Known rows, with every way that one mark hangs from another
X[L[E[Y]] S[T]]: [ 34  -9 -32  52  12   1  20  36  -2   9 -33  -6   0  16   2  14 -34 -57
 -36 -10  26  36 -74 -51]
H[B[P[S]] F]: [  22  -20   25 -101   16   28   35   13  -19  -30   18  -24   29   -4
  -20  -13    7  -52  -40   -1  -41   19  -16  -40]
X[L[E[Y] F]]: [ -5  28 -12  23  20 -15  15  53  23  33  -9 -20  23  12  20   9 -39 -49
 -12 -19  44  45 -27 -26]
E[Y[B[P[S[X] U]]]]: [ 33  -3  14 -18  24  31   5  19   3  24  21 -33  -8 -12  13 -20 -17 -74
   9   4 -23   3 -34 -31]
X[L[E] S]: [  8   4 -26  30   7 -13  14  14  -5   5 -26 -11  11  31  -3  17 -37 -32
 -42  -4  27  27 -48 -36]
B[P[S[X] U[T]]]: [ 51   4  30 -53  11   9  10  12 -23   4   1 -23 -38  19  37 -26 -28 -63
  -2  -4 -23 -29  -1   3]
B[P[S[T[U]]]]: [ 38  13  25 -38  27  -5 -11  29 -38   0  25 -13 -36  17  26  -9  -7 -42
 -15   9 -12 -26 -38 -42]
Y[B]: [ -9  -6  -7  18   2  10   1   7   3   4  -1  -9   1 -23   8  -2  -9  13
 -13  13 -19   2 -23   8]
S[T[U] X[L[E[Y[B]] F]]]: [ 39 -27 -19  66   0 -32 -14  65   9  33 -45 -19 -11  22  31 -16 -39 -44
 -15   2  29 -10 -65 -37]
H[B[P]]: [  5  -7   6 -45  13   6  21   7 -12 -18  24 -27   9 -13   2   4  -2 -16
 -17 -14 -11  17   7 -31]
B[P[S[X[L[E F]]] U[T]]]: [ 46  21  25 -38  16  -9  15  41 -14  21 -12 -34 -30  27  56 -21 -52 -75
 -17 -12   4 -14 -10  -4]
E[L[F] Y[B]]: [-10  19   6  34  40  19  24  72  38  31  11 -20  35 -34   1  -8 -14 -71
   1  -2  27  44 -17 -36]
B[P]: [ -8   4  22 -27  21 -15   4  -3 -22  -2  25  -4  -7   4  16  -6  11 -21
  -6   7   8  -3  -9 -28]
S[T[U] X[L[E[Y] F]]]: [ 42 -23 -15  58  -2 -38 -13  62   8  33 -45 -15 -12  33  28 -14 -35 -51
  -9  -5  37 -11 -52 -44]
R[T[U]]: [ 13   3 -11   3  32  -5 -13   3 -22   5  25  -8 -23  17  14   1 -12   8
   7   3   3 -11  -7   9]
Y[B[P[S[X[L[F]]] U]]]: [ 28   4  15 -13   8   1  -1  29 -10  22   6 -28  -5 -12  46 -21 -39 -54
 -19  12 -17 -28 -40  -7]
P[S]: [ 30  22  14 -32   9  24   1  14  -9   3   8 -10 -19   8   1   3 -28 -21
   0   2 -22 -10 -14  -7]
P[B S[X[L[F]]] U[T]]: [ 73   6  -4 -22 -13  37  22  42  -3  21 -24 -37  -9  20  36 -29 -68 -65
  -7 -21 -50  -1  10  26]
X[L[E[Y[B]] F]]: [-11  26 -16  33  21 -11  15  57  25  36 -11 -24  23  -1  23   8 -46 -39
 -18 -14  35  45 -39 -21]
X[L[E[Y] F] S[T[U]]]: [ 39  15 -32  55  25 -31  -4  74   4  21 -31 -25   2  32  19   8 -31 -72
 -40 -10  41  35 -67 -58]
X[L[F] S[T]]: [ 27  -2 -20  61  -1 -22   4  40  -9  -5 -36   5   9   3  21   6 -22 -45
 -32  -3  24   4 -57 -19]
L[E[Y[B[P[S U]]]] F]: [ 21  53  13 -13  43  -5  12  78  22  59   6 -58  -4  -6  54  -6 -40 -67
 -18  -7  15  33 -17 -33]
Y[B[P[S[X] U[T]]]]: [ 33  -2  18 -23  10  16   6  17 -16   5  -1 -27 -29  -8  37 -23 -31 -37
 -15   9 -38 -22 -23  12]

Rows
[ 40 -35 -13  56 -17 -41 -23  42  -5  11 -42   3 -10  26  25 -20 -22 -34
  -6   2  25 -40 -47 -20] : S[T[U] X[L[F]]]
[  6   1  10  -9  39  32  27  43  14  26  33 -25  24 -30   2 -17  -5 -86
  -5  -1   8  28 -24 -48] : E[L Y[B[P[U]]]]
[ 44  -2  11 -11  -3  33  15   7  -9  16  -1 -19  -8  19   1 -11 -43 -27
   3   8 -43  -9  -5 -26] : P[B S[X]]
[ 30 -29  18 -81  19  30  46  26  -8 -12   5 -33  34  13 -22 -13 -21 -85
 -37  -9 -21  35 -37 -67] : H[B[P[S[X[L[E[Y]]]]]] F]
[ 24  11 -24  64   5 -33  14  55  -1  15 -49 -10   4  14  33  12 -41 -41
 -48  -4  41  18 -59 -31] : X[L[E F] S[T]]
[ 46  -6  29 -22  17 -13 -11  20 -34   4   9 -12 -40  26  26 -16 -15 -48
  -7  16  -7 -43 -39 -47] : B[P[S[T[U] X]]]
[ 85   2  -5 -38 -12  46  12  35 -21  27   1 -30 -18  -9  39 -19 -33 -42
 -16  -8 -67 -16  -8  -1] : P[B S[T] U]
[ 13   6 -28  28  19   0  18  21   5  11 -16 -17  18  27 -13  18 -35 -58
 -31 -11  27  48 -53 -50] : X[L[E[Y]] S]
[ 62   0  25 -28   0 -10   2  31 -28  22  -3 -18 -22   7  58 -26 -32 -80
  -9   1  -6 -46 -34 -18] : B[P[S[T X[L[F]]] U]]
[  5  -5   5 -18  11   1   1   7 -14  12  17 -22  -3 -24  35 -18  -1 -20
 -21  11 -24 -13 -19   0] : Y[B[P[U]]]
[ 20  26  20   7  57  11  11  94  12  32  26 -30   8 -18  16 -15 -15 -99
 -10   5  20  24 -44 -66] : E[L[F] Y[B[P[S[T[U]]]]]]
[ -2  25  12  17  39  12  24  66  36  29  12 -13  34 -12  -4  -6  -6 -82
  11 -13  44  43   1 -45] : E[L[F] Y]
[-15  24  20  16  53  10  26  70  25  30  27 -23  31 -30  11 -12  -7 -86
  -3   4  32  39 -23 -54] : E[L[F] Y[B[P]]]
[ 67  18  -2 -59  -5  49  10  21 -12  29  17 -39  -3   2  24 -17 -32 -46
  -9 -10 -64  -4  14   0] : P[B S U]
[  53  -32   17 -106    3   31   33   25  -24  -19    6  -28   17  -15
    3  -26    5  -68  -44   -8  -52    2  -17  -29] : H[B[P[S[T] U]] F]
[ 21  18  -9 -20  26  21  23  42  -1  22   0 -33  -9  11  26  -2 -56 -62
 -24 -20  -2  37 -45 -13] : X[L[E[Y[B[P[S U[T]]]]]]]
[ 37   0 -19 -24  -8  31  22  18  -2   8  -8 -29  -1   0  27 -23 -14 -17
 -11 -23 -50  24  37  39] : P[B U[T]]
[ 62 -47  21 -91  -5  28  32  17 -22 -17  -5 -28  16  -8   4 -32   0 -75
 -37  -4 -49 -11 -20 -33] : H[B[P[S[T X] U]] F]
[ 75  -7  -8 -30 -16  48  23  23 -11  13 -22 -31 -14  23  24 -26 -66 -57
  -6 -20 -61  -5   4  24] : P[B S[X[L]] U[T]]
[ 74   1 -11 -27 -11  42  29  32  -5  26 -27 -40 -18  29  31 -21 -76 -55
 -16 -22 -49   5   2  15] : P[B S[X[L[E]]] U[T]]
[ 36  -9 -37  41   6 -25  -4  37 -15   3 -35 -11 -10  38   8  11 -31 -35
 -52  -3  24  11 -72 -44] : X[L[E] S[T[U]]]
[ 63 -14  21 -33  -3   3   2  15 -34  14   1 -13 -26   8  45 -25 -29 -73
  -9   2 -13 -48 -39 -22] : B[P[S[T X[L]] U]]
[  6  54  18   0  50  -9  16  75  22  49   6 -49  -5  -2  42   2 -39 -56
 -17   0  24  43 -24 -42] : L[E[Y[B[P[S]]]] F]
[ 49   3   8 -54   5  14  26  38  -9  -8   0 -43   0   0  30 -13 -44 -64
 -18 -27 -20   3   5  -6] : H[B[P[S[X[L[F]]] U[T]]]]
[ 89 -25  -1 -11 -31  21  -2  22 -15  20 -30 -12 -25   5  35 -23 -51 -64
  -2  -7 -29 -56 -40   4] : P[S[T X[L]] U]
[ 95 -20   0 -18 -25  39  12  26 -18  32 -19 -28 -24   1  36 -31 -44 -50
  -5   0 -64 -37  -8  -7] : P[B S[T X] U]
[  7 -10  -2  44 -10 -32  10  26  16  27 -40  -8  10  25  22  -6 -45 -26
  -7  -2  40  -7 -20 -17] : S[X[L[E F]]]
[ 38   3   7 -18  28  34   6  34  -5  21  22 -29 -15 -26  22 -15 -12 -68
   1   1 -29  11 -44 -27] : E[Y[B[P[S[T] U]]]]
